Each row was made from one small tree. The marks that hang from a mark follow it in brackets, in the order of their numbers. Every link used is in the known rows. Write each row's tree.
Known rows:
Q_202{Q_119 Q_634 Q_801}: [ 0.01 -0.23  0.13  0.12  0.11 -0.04 -0.15  0.23 -0.14 -0.56  0.01 -0.02
 -0.12  0.22  0.21  0.27 -0.13  0.00 -0.35  0.05 -0.01]
Q_801{Q_41 Q_202{Q_119 Q_634}}: [ 0.35 -0.19  0.16 -0.17  0.21 -0.06 -0.30 -0.10 -0.36 -0.49  0.04  0.02
 -0.36  0.26  0.35  0.18 -0.27  0.08 -0.19  0.00 -0.03]
Q_202{Q_634 Q_801{Q_41 Q_201}}: [ 0.20  0.02  0.08 -0.25  0.06 -0.16 -0.23 -0.12 -0.11 -0.41  0.10  0.05
 -0.22  0.27  0.29  0.25 -0.26  0.07 -0.39  0.16  0.04]
Q_634{Q_41 Q_202{Q_119 Q_801{Q_201}}}: [-0.03 -0.22  0.13 -0.14 -0.09 -0.37 -0.29  0.22 -0.18 -0.21  0.23 -0.24
 -0.15  0.20  0.54  0.22 -0.02  0.19 -0.07  0.08  0.02]
Q_202{Q_801}: [ 0.02  0.04  0.13 -0.13  0.09 -0.22 -0.06  0.23  0.02 -0.10  0.02 -0.06
 -0.05  0.26  0.13  0.30 -0.02  0.15 -0.25  0.24  0.05]
Q_201{Q_634{Q_41 Q_202}}: [-0.12 -0.31 -0.04 -0.31 -0.03 -0.46 -0.20  0.23 -0.24 -0.13  0.15 -0.18
 -0.36  0.13  0.40  0.21 -0.01  0.04  0.07  0.21  0.20]
Q_201{Q_634{Q_41 Q_202{Q_119}} Q_801}: [-0.16 -0.27  0.13 -0.20  0.12 -0.53 -0.26  0.32 -0.30 -0.25  0.20 -0.17
 -0.33  0.00  0.31  0.29 -0.03  0.05 -0.05  0.07  0.15]
Q_801{Q_41{Q_634{Q_202}}}: [ 0.01 -0.26 -0.02 -0.37  0.15 -0.33 -0.21 -0.03 -0.27 -0.12  0.06 -0.01
 -0.37  0.27  0.26  0.19 -0.26  0.17  0.01  0.20  0.19]
Q_634{Q_41{Q_801} Q_202{Q_119}}: [-0.01 -0.29  0.18 -0.12  0.07 -0.49 -0.34  0.36 -0.14 -0.11  0.13 -0.22
 -0.21  0.12  0.45  0.26 -0.02  0.28  0.01  0.03  0.06]
Q_119{Q_202{Q_634}}: [ 0.23 -0.17  0.07 -0.28 -0.01 -0.20 -0.29  0.16 -0.06 -0.20 -0.05 -0.16
 -0.17  0.11  0.14  0.15  0.06  0.09  0.02  0.23  0.11]
Q_202{Q_119 Q_801}: [-0.03 -0.06  0.15  0.04  0.11 -0.10 -0.07  0.27 -0.05 -0.34  0.00 -0.09
 -0.06  0.21  0.19  0.30 -0.03  0.10 -0.26  0.08 -0.02]
Q_41{Q_634{Q_202{Q_119 Q_801}}}: [-0.15 -0.39  0.05 -0.02  0.14 -0.20 -0.22  0.21 -0.28 -0.18  0.06 -0.07
 -0.24  0.28  0.25  0.24 -0.15  0.10 -0.01  0.27  0.17]
Q_119{Q_202{Q_634 Q_801}}: [ 0.23 -0.16  0.18 -0.17  0.01 -0.24 -0.28  0.24 -0.05 -0.24 -0.06 -0.10
 -0.11  0.19  0.17  0.21  0.03  0.12 -0.14  0.25  0.07]
Q_634{Q_41{Q_801{Q_201}} Q_202{Q_119}}: [ 0.04 -0.17  0.14 -0.19  0.02 -0.42 -0.39  0.21 -0.12 -0.10  0.21 -0.24
 -0.23  0.10  0.52  0.25 -0.03  0.27  0.02  0.06  0.08]
Q_201{Q_801{Q_41{Q_634} Q_202}}: [ 0.19 -0.01  0.28 -0.36  0.34 -0.34 -0.29 -0.03 -0.27 -0.10  0.10  0.06
 -0.33  0.22  0.12  0.33 -0.26  0.23 -0.17  0.15  0.11]
Q_202{Q_119 Q_634{Q_41} Q_801{Q_201}}: [ 0.03 -0.18  0.13 -0.07 -0.08 -0.11 -0.24  0.09 -0.14 -0.59  0.15 -0.09
 -0.20  0.18  0.43  0.30 -0.18  0.06 -0.36 -0.05 -0.01]
Q_119{Q_202{Q_634{Q_41} Q_801}}: [ 0.19 -0.24  0.21 -0.25 -0.11 -0.36 -0.29  0.28 -0.07 -0.26 -0.02 -0.14
 -0.17  0.19  0.28  0.24  0.01  0.19 -0.16  0.14  0.06]
Q_119{Q_202{Q_634{Q_41{Q_801{Q_201}}}}}: [ 0.29 -0.11  0.15 -0.39 -0.06 -0.33 -0.39  0.12 -0.02 -0.19  0.02 -0.17
 -0.25  0.08  0.31  0.23  0.00  0.21 -0.03  0.15  0.11]
Q_119{Q_202}: [ 0.19 -0.04  0.09 -0.35  0.00 -0.26 -0.22  0.19  0.01 -0.03 -0.05 -0.21
 -0.13  0.10  0.13  0.17  0.14  0.17  0.10  0.25  0.11]

Write each row's tree:
[-0.02 -0.16  0.16 -0.25  0.29 -0.39 -0.26  0.09 -0.27 -0.20  0.11 -0.01
 -0.28  0.12  0.13  0.28 -0.23  0.18 -0.12  0.07  0.12] -> Q_201{Q_801{Q_41{Q_634{Q_202{Q_119}}}}}
[ 0.15 -0.07  0.09 -0.08  0.08 -0.04 -0.23 -0.07 -0.19 -0.64  0.08  0.01
 -0.24  0.21  0.36  0.25 -0.27  0.02 -0.41  0.00 -0.03] -> Q_202{Q_119 Q_634 Q_801{Q_41 Q_201}}
[ 0.46  0.08  0.09 -0.43  0.14 -0.06 -0.39 -0.37 -0.26 -0.31  0.17  0.00
 -0.37  0.27  0.40  0.17 -0.27  0.10 -0.16  0.19  0.05] -> Q_801{Q_41 Q_201 Q_202{Q_634}}
[ 0.05 -0.17  0.14 -0.23  0.10 -0.33 -0.21  0.21 -0.20 -0.26  0.05 -0.09
 -0.44  0.12  0.40  0.38 -0.10  0.11 -0.10  0.10  0.14] -> Q_201{Q_634{Q_41{Q_801{Q_202{Q_119}}}}}
[ 0.33  0.05  0.08 -0.50  0.16 -0.08 -0.34 -0.39 -0.30 -0.16  0.14  0.02
 -0.47  0.30  0.39  0.25 -0.34  0.18 -0.05  0.26  0.15] -> Q_801{Q_41{Q_634} Q_201 Q_202}
[ 0.42  0.00  0.09 -0.29  0.16  0.04 -0.39 -0.34 -0.32 -0.49  0.14 -0.03
 -0.39  0.22  0.45  0.17 -0.29  0.06 -0.17  0.07 -0.01] -> Q_801{Q_41 Q_201 Q_202{Q_119 Q_634}}
[ 0.08  0.05  0.04 -0.18  0.23 -0.24 -0.31  0.09 -0.08 -0.12  0.11 -0.11
 -0.28  0.07  0.32  0.31 -0.04  0.09 -0.03  0.29  0.18] -> Q_41{Q_801{Q_201{Q_634{Q_202{Q_119}}}}}
[-0.10 -0.34  0.17 -0.06 -0.05 -0.43 -0.24  0.37 -0.20 -0.21  0.16 -0.22
 -0.14  0.22  0.48  0.23 -0.01  0.21 -0.09  0.04  0.01] -> Q_634{Q_41 Q_202{Q_119 Q_801}}
[ 0.19  0.04  0.21 -0.37  0.33 -0.39 -0.24  0.01 -0.30 -0.21  0.11  0.03
 -0.42  0.12  0.19  0.34 -0.18  0.07 -0.19  0.19  0.12] -> Q_201{Q_634 Q_801{Q_41 Q_202}}
[ 0.10 -0.02 -0.11 -0.39  0.09 -0.22 -0.25 -0.19 -0.27 -0.32  0.17 -0.11
 -0.42  0.11  0.45  0.17 -0.16 -0.02 -0.02  0.19  0.14] -> Q_801{Q_41 Q_201{Q_634{Q_202{Q_119}}}}
[-0.04 -0.12  0.06 -0.34  0.05 -0.41 -0.14  0.24 -0.09 -0.16  0.05 -0.08
 -0.39  0.09  0.32  0.37 -0.08  0.11 -0.10  0.14  0.19] -> Q_201{Q_634{Q_41{Q_801}}}
[-0.06 -0.26  0.01 -0.09  0.15 -0.31 -0.17  0.20 -0.31 -0.33  0.06 -0.08
 -0.33  0.18  0.38  0.22 -0.08 -0.04 -0.09  0.22  0.12] -> Q_201{Q_634{Q_202{Q_119 Q_801{Q_41}}}}
[-0.01 -0.05 -0.09 -0.43 -0.07 -0.30 -0.26 -0.03 -0.16 -0.12  0.23 -0.21
 -0.34  0.10  0.44  0.20 -0.02  0.03  0.06  0.27  0.21] -> Q_801{Q_201{Q_634{Q_41 Q_202}}}
[-0.04 -0.22  0.10  0.06  0.13 -0.25 -0.22  0.31 -0.17 -0.17  0.10 -0.16
 -0.05  0.24  0.29  0.17  0.03  0.10 -0.06  0.22  0.03] -> Q_634{Q_202{Q_119 Q_801}}
[ 0.07 -0.11 -0.07 -0.39  0.10 -0.16 -0.29 -0.24 -0.28 -0.24  0.15 -0.07
 -0.40  0.19  0.40  0.18 -0.29  0.11  0.01  0.18  0.17] -> Q_801{Q_41{Q_634{Q_202{Q_119}}} Q_201}
[ 0.02  0.14  0.03 -0.23  0.05 -0.17 -0.11  0.05 -0.02 -0.18  0.10 -0.07
 -0.19  0.20  0.25  0.32 -0.04  0.02 -0.22  0.33  0.14] -> Q_202{Q_801{Q_201{Q_634}}}
[ 0.28  0.14  0.10 -0.22  0.12  0.08 -0.31 -0.16 -0.16 -0.21  0.17 -0.16
 -0.22  0.18  0.34  0.21 -0.05  0.09 -0.01  0.21  0.03] -> Q_801{Q_201 Q_202{Q_119}}
[ 0.00 -0.03 -0.12 -0.25  0.06 -0.13 -0.25 -0.04 -0.18 -0.22  0.19 -0.19
 -0.30  0.07  0.36  0.17  0.01 -0.07  0.07  0.31  0.19] -> Q_801{Q_201{Q_634{Q_202{Q_119}}}}
[ 0.04 -0.10  0.05 -0.25  0.23 -0.29 -0.40  0.01 -0.13  0.08  0.13 -0.05
 -0.31  0.20  0.27  0.31 -0.19  0.22  0.07  0.42  0.29] -> Q_41{Q_634{Q_202} Q_801{Q_201}}
[ 0.20 -0.02  0.19 -0.17  0.30 -0.05 -0.38 -0.07 -0.19 -0.12  0.07  0.01
 -0.39  0.23  0.30  0.39 -0.26  0.22 -0.04  0.29  0.20] -> Q_41{Q_634 Q_801{Q_201 Q_202{Q_119}}}
[ 0.36  0.25  0.22 -0.28  0.27 -0.17 -0.36 -0.04  0.00  0.06  0.11 -0.06
 -0.20  0.20  0.25  0.33 -0.06  0.25 -0.08  0.33  0.11] -> Q_41{Q_801{Q_201 Q_202}}
